What can hang from each mark:
Q_786: Q_420
Q_205: Q_230
Q_719: Q_809
Q_50: Q_809
Q_616: Q_453
Q_453: Q_616 Q_849
Q_456: Q_230
Q_849: Q_230
Q_230: Q_50 Q_420 Q_849
Q_420: Q_230
Q_809: Q_50 Q_616 Q_803
Q_300: Q_809
Q_168: Q_205

Every row comes from one small tree of marks. The marks that hang from a mark follow it in brackets, in the order of their numbers. Every link used is in the known rows. Which tree was each row made from?
In the rows, zero is written as 128.
Known rows:
Q_420[Q_230[Q_50]]: [157 143 157 125 147 127 124 121 140  88 136  90 144 116 149 151 152 138
 148  88  96 130 136 116]
Q_809[Q_616 Q_803]: [166 124 189 133 171 117 102 110 117 123 158  65 148 139 190 153 208 135
 112  96  94 135 113 108]
Q_420[Q_230[Q_50 Q_849]]: [159 163 164 113 135 124 118 126 161  92 112  91 150 118 147 157 152 138
 153 105  94 146 135 106]
Q_809[Q_50 Q_616[Q_453[Q_849[Q_230]]] Q_803]: [127 127 210 137 159 117 103 101 161 130 169 111 159 159 195 135 194 117
  88 110 103 166 138 100]
Q_456[Q_230[Q_50[Q_809[Q_616[Q_453]]] Q_420]]: [149 132 166 145 158 125 143 112 163 118 111 110 103 163 172 130 178 121
 122  69 133 159 142  87]
Q_230[Q_50[Q_809[Q_616[Q_453] Q_803]] Q_420 Q_849]: [147 154 190 122 146 114 116 134 180 129  90  97 133 180 191 153 204 133
 121  99 121 184 119  75]
Q_50[Q_809[Q_616[Q_453[Q_849[Q_230]]] Q_803]]: [147 131 200 149 146 121 116 106 155 122 151 118 168 162 201 131 206 116
  89 101 135 162 139 113]
Q_453[Q_616 Q_849[Q_230]]: [151 134 191 145 148 134 169 104 132  78 161 113 159 101 173 154 152 129
 138 108  91 135 163 105]
Q_168[Q_205[Q_230]]: [179 136 168 122 167 124 114 128 135  83 148 109 157 114 191 146 146 141
 134  78 121 110 142 127]
Q_205[Q_230[Q_50[Q_809[Q_803]] Q_420 Q_849]]: [141 163 174 119 135 116 128 138 164 100  79  95 142 152 197 141 183 117
 134  91 125 167 114  99]
Q_849[Q_230]: [162 130 168 136 153 133 125 115 129  79 160  99 151 100 147 150 167 123
 122  95  98 110 143 145]
Q_168[Q_205[Q_230[Q_50[Q_809[Q_616]] Q_420 Q_849]]]: [158 157 154 115 145 112 131 154 157  89  76  91 138 171 202 155 158 122
 127  75 147 170 128  88]
Q_205[Q_230[Q_50]]: [150 143 164 121 139 120 128 120 146  84 119  99 145 103 178 144 155 139
 148  91  99 130 141 118]
Q_50[Q_809[Q_616[Q_453[Q_849]]]]: [159 133 172 149 147 112 115 100 152 118 155 115 155 154 184 151 179 159
 113 100 128 175 157  90]
Q_849[Q_230[Q_50[Q_809] Q_420]]: [135 137 147 137 141 132 151 135 137  68 120  99 128 131 146 152 163 116
 125  74 125 144 141 135]
Q_719[Q_809[Q_50 Q_616[Q_453[Q_849[Q_230[Q_420]]]]]]: [127 154 180 134 168 123 131 113 175 102 129 125 139 186 170 143 156  78
 112 108 106 179 144  88]
Q_849[Q_230[Q_50 Q_420]]: [139 134 158 118 155 138 149 136 140  71 120  99 124 111 143 154 147 112
 137  90  92 125 134 129]
Q_809[Q_50 Q_616[Q_453[Q_849[Q_230[Q_420]]]] Q_803]: [127 126 200 132 176 124 118 113 163 126 151 112 140 174 191 137 182 100
  90 107  98 166 125  88]
Q_300[Q_809[Q_50 Q_616[Q_453[Q_849]] Q_803]]: [125 145 198 152 161 106 103  90 158 139 179 107 158 180 204 148 192 155
 121 106 118 200 139  83]
Q_616[Q_453[Q_849[Q_230[Q_50[Q_809[Q_803]] Q_420]]]]: [119 142 190 127 144 134 142 129 172 104 119 137 143 150 183 133 170 119
 119  93 130 168 138 114]
Q_719[Q_809]: [162 159 169 132 158 123 117 110 135  86 146  98 148 126 153 156 165 125
 149  94 101 138 141 125]
Q_809[Q_616]: [172 125 164 137 164 117 112 110 119 105 155  71 143 128 167 163 183 144
 121  96  92 134 133 106]
Q_230[Q_50[Q_809[Q_616 Q_803]] Q_420 Q_849]: [141 151 175 123 144 112 122 136 145 117  94  67 131 173 186 161 204 130
 119  91 118 186 109  86]
Q_168[Q_205[Q_230[Q_50[Q_809] Q_849]]]: [155 166 165 115 124 112 118 142 159  80 103 110 158 131 190 150 153 153
 142  75 150 161 150 118]
Q_786[Q_420[Q_230[Q_50[Q_809]]]]: [178 164 146 168 131 110 133 128 141  91 140  83 118 145 144 144 170 151
 136  70 129 144 119 123]
Q_786[Q_420[Q_230[Q_50[Q_809[Q_616 Q_803]] Q_849]]]: [178 177 176 157 129 101 113 134 155 126 109  59 127 182 179 142 212 130
 117  89 127 173  91  96]

Write each row's tree:
[132 127 175 136 169 123 128 112 165 107 149 118 135 163 170 147 156 109
  99 108  96 165 144  86] : Q_809[Q_50 Q_616[Q_453[Q_849[Q_230[Q_420]]]]]
[139 131 185 136 152 129 132 133 164 110 109 104 133 174 189 135 205  98
 103  83 130 153 121 108] : Q_849[Q_230[Q_50[Q_809[Q_616[Q_453] Q_803]] Q_420]]
[124 136 161 139 124 117 141 117 130  89 131  93 153 140 174 151 173 129
 111  91 130 179 153 121] : Q_453[Q_849[Q_230[Q_50[Q_809[Q_616]]]]]
[138 130 183 138 159 106 104  95 158 125 172 110 147 150 177 155 167 161
 112 110  95 178 156  77] : Q_809[Q_50 Q_616[Q_453[Q_849]]]
[148 154 161 131 122 106 117 124 144 102 111  73 144 145 167 169 190 157
 128  94 120 184 142  98] : Q_230[Q_50[Q_809[Q_616]] Q_849]
[133 128 170 136 151 126 138 137 130  99 113  75 131 168 184 144 205  94
 101  75 128 155 112 119] : Q_849[Q_230[Q_50[Q_809[Q_616 Q_803]] Q_420]]
[142 159 151 122 134 117 135 137 152  87 102  93 128 137 148 168 162 151
 144  90 115 175 137 101] : Q_230[Q_50[Q_809] Q_420 Q_849]
[140 141 194 157 165 107  94  95 156 133 178  94 150 181 194 149 211 148
 119  93 118 175 130  92] : Q_300[Q_809[Q_50 Q_616[Q_453] Q_803]]
[190 181 167 159 124 102 118 129 190 117 103  94 123 178 160 145 186 144
 129  96 127 168 118  83] : Q_786[Q_420[Q_230[Q_50[Q_809[Q_616[Q_453]]] Q_849]]]
[147 125 203 139 169 108  85 102 154 139 173  91 144 163 191 146 212 144
 101  97  97 156 127  89] : Q_809[Q_50 Q_616[Q_453] Q_803]
[150 165 178 128 128 118 110 127 157 108 115  86 160 150 172 145 194 133
 132  89 128 168 122 113] : Q_420[Q_230[Q_50[Q_809[Q_803]] Q_849]]
[150 134 157 137 151 119 132 127 161 106 112 102 121 166 171 156 178 141
 126  81 122 166 139  84] : Q_230[Q_50[Q_809[Q_616[Q_453]]] Q_420]
[139 140 165 147 137 123 136 104 130  99 143 100 122 116 155 133 174 147
 134  62 135 151 155 131] : Q_456[Q_230[Q_50[Q_809]]]
[160 159 152 136 125 112 117 125 152 102 105  73 154 163 165 157 184 130
 127  91 127 176 132  94] : Q_420[Q_230[Q_50[Q_809[Q_616]] Q_849]]
[136 137 161 132 148 117 140 122 163 110 114 115 130 167 180 155 159 149
 128  94 122 190 148  74] : Q_230[Q_50[Q_809[Q_616[Q_453[Q_849]]]] Q_420]
[181 157 175 111 154 120 107 133 155  87 124 110 163 115 187 151 146 142
 139  95 119 126 140 114] : Q_168[Q_205[Q_230[Q_849]]]
[118 139 194 141 140 132 185 127 137  86 121 108 142 144 195 145 174 113
 132  87 121 171 141  96] : Q_453[Q_616 Q_849[Q_230[Q_50[Q_809[Q_803]] Q_420]]]
[129 136 186 129 155 117 129 123 161 130 115 109 135 178 203 145 185 139
 119  94 124 192 128  75] : Q_230[Q_50[Q_809[Q_616[Q_453[Q_849]] Q_803]] Q_420]
[153 155 165 125 139 114 125 133 182 110  88 102 127 168 168 162 178 142
 132  99 119 182 137  73] : Q_230[Q_50[Q_809[Q_616[Q_453]]] Q_420 Q_849]
[146 127 190 143 164 128 131 118 158 118 132 118 150 178 198 134 193  98
  91  99 130 163 125 100] : Q_50[Q_809[Q_616[Q_453[Q_849[Q_230[Q_420]]]] Q_803]]
[178 134 157 117 183 131 128 140 137  79 129 109 138 129 186 146 134 122
 135  75 117 110 128 113] : Q_168[Q_205[Q_230[Q_420]]]
[150 132 180 139 164 140 184 116 134  74 141 113 141 115 169 157 140 112
 139 106  86 135 150  92] : Q_453[Q_616 Q_849[Q_230[Q_420]]]
[139 130 145 141 144 126 149 135 131  80 111  81 126 156 162 154 179 104
 111  76 125 154 131 117] : Q_849[Q_230[Q_50[Q_809[Q_616]] Q_420]]
[151 136 186 130 151 135 126 106 166  94 157 141 161 107 161 141 148 134
 126 115 100 132 161 123] : Q_616[Q_453[Q_849[Q_230]]]
[123 162 216 116 145 126 125 116 177 117 109 122 160 163 200 131 183  88
 127 114 111 173 136 109] : Q_719[Q_809[Q_616[Q_453[Q_849[Q_230[Q_50]]]] Q_803]]
[139 132 196 140 135 122 116 121 162 114 127 103 152 159 192 134 218 116
 102  86 134 153 133 120] : Q_849[Q_230[Q_50[Q_809[Q_616[Q_453] Q_803]]]]
[166 161 168 134 125 114 111 122 187 112 101 103 154 170 170 148 183 134
 129  98 129 174 141  82] : Q_420[Q_230[Q_50[Q_809[Q_616[Q_453]]] Q_849]]
[167 152 208 132 171 119  97 107 162 128 134 103 154 170 195 140 207 108
 128 104 106 147 122  99] : Q_719[Q_809[Q_616[Q_453] Q_803]]
[137 157 176 119 142 118 124 138 151 105 103  87 132 148 171 159 187 142
 135  90 117 176 118 102] : Q_230[Q_50[Q_809[Q_803]] Q_420 Q_849]
[153 132 197 146 153 112 105 101 150 137 156 109 163 166 206 141 204 150
 104 100 129 177 137  91] : Q_50[Q_809[Q_616[Q_453[Q_849]] Q_803]]
[145 131 143 138 151 116 138 130 127  94 116  73 120 159 167 165 178 138
 124  74 120 168 129  96] : Q_230[Q_50[Q_809[Q_616]] Q_420]
[131 138 197 133 138 110 115 111 158 134 134 108 154 163 206 143 197 157
 117  96 128 192 141  89] : Q_230[Q_50[Q_809[Q_616[Q_453[Q_849]] Q_803]]]
[162 126 178 152 156 111 103 110 115 121 158  67 152 159 193 151 224 139
 101  80 127 154 120 112] : Q_50[Q_809[Q_616 Q_803]]
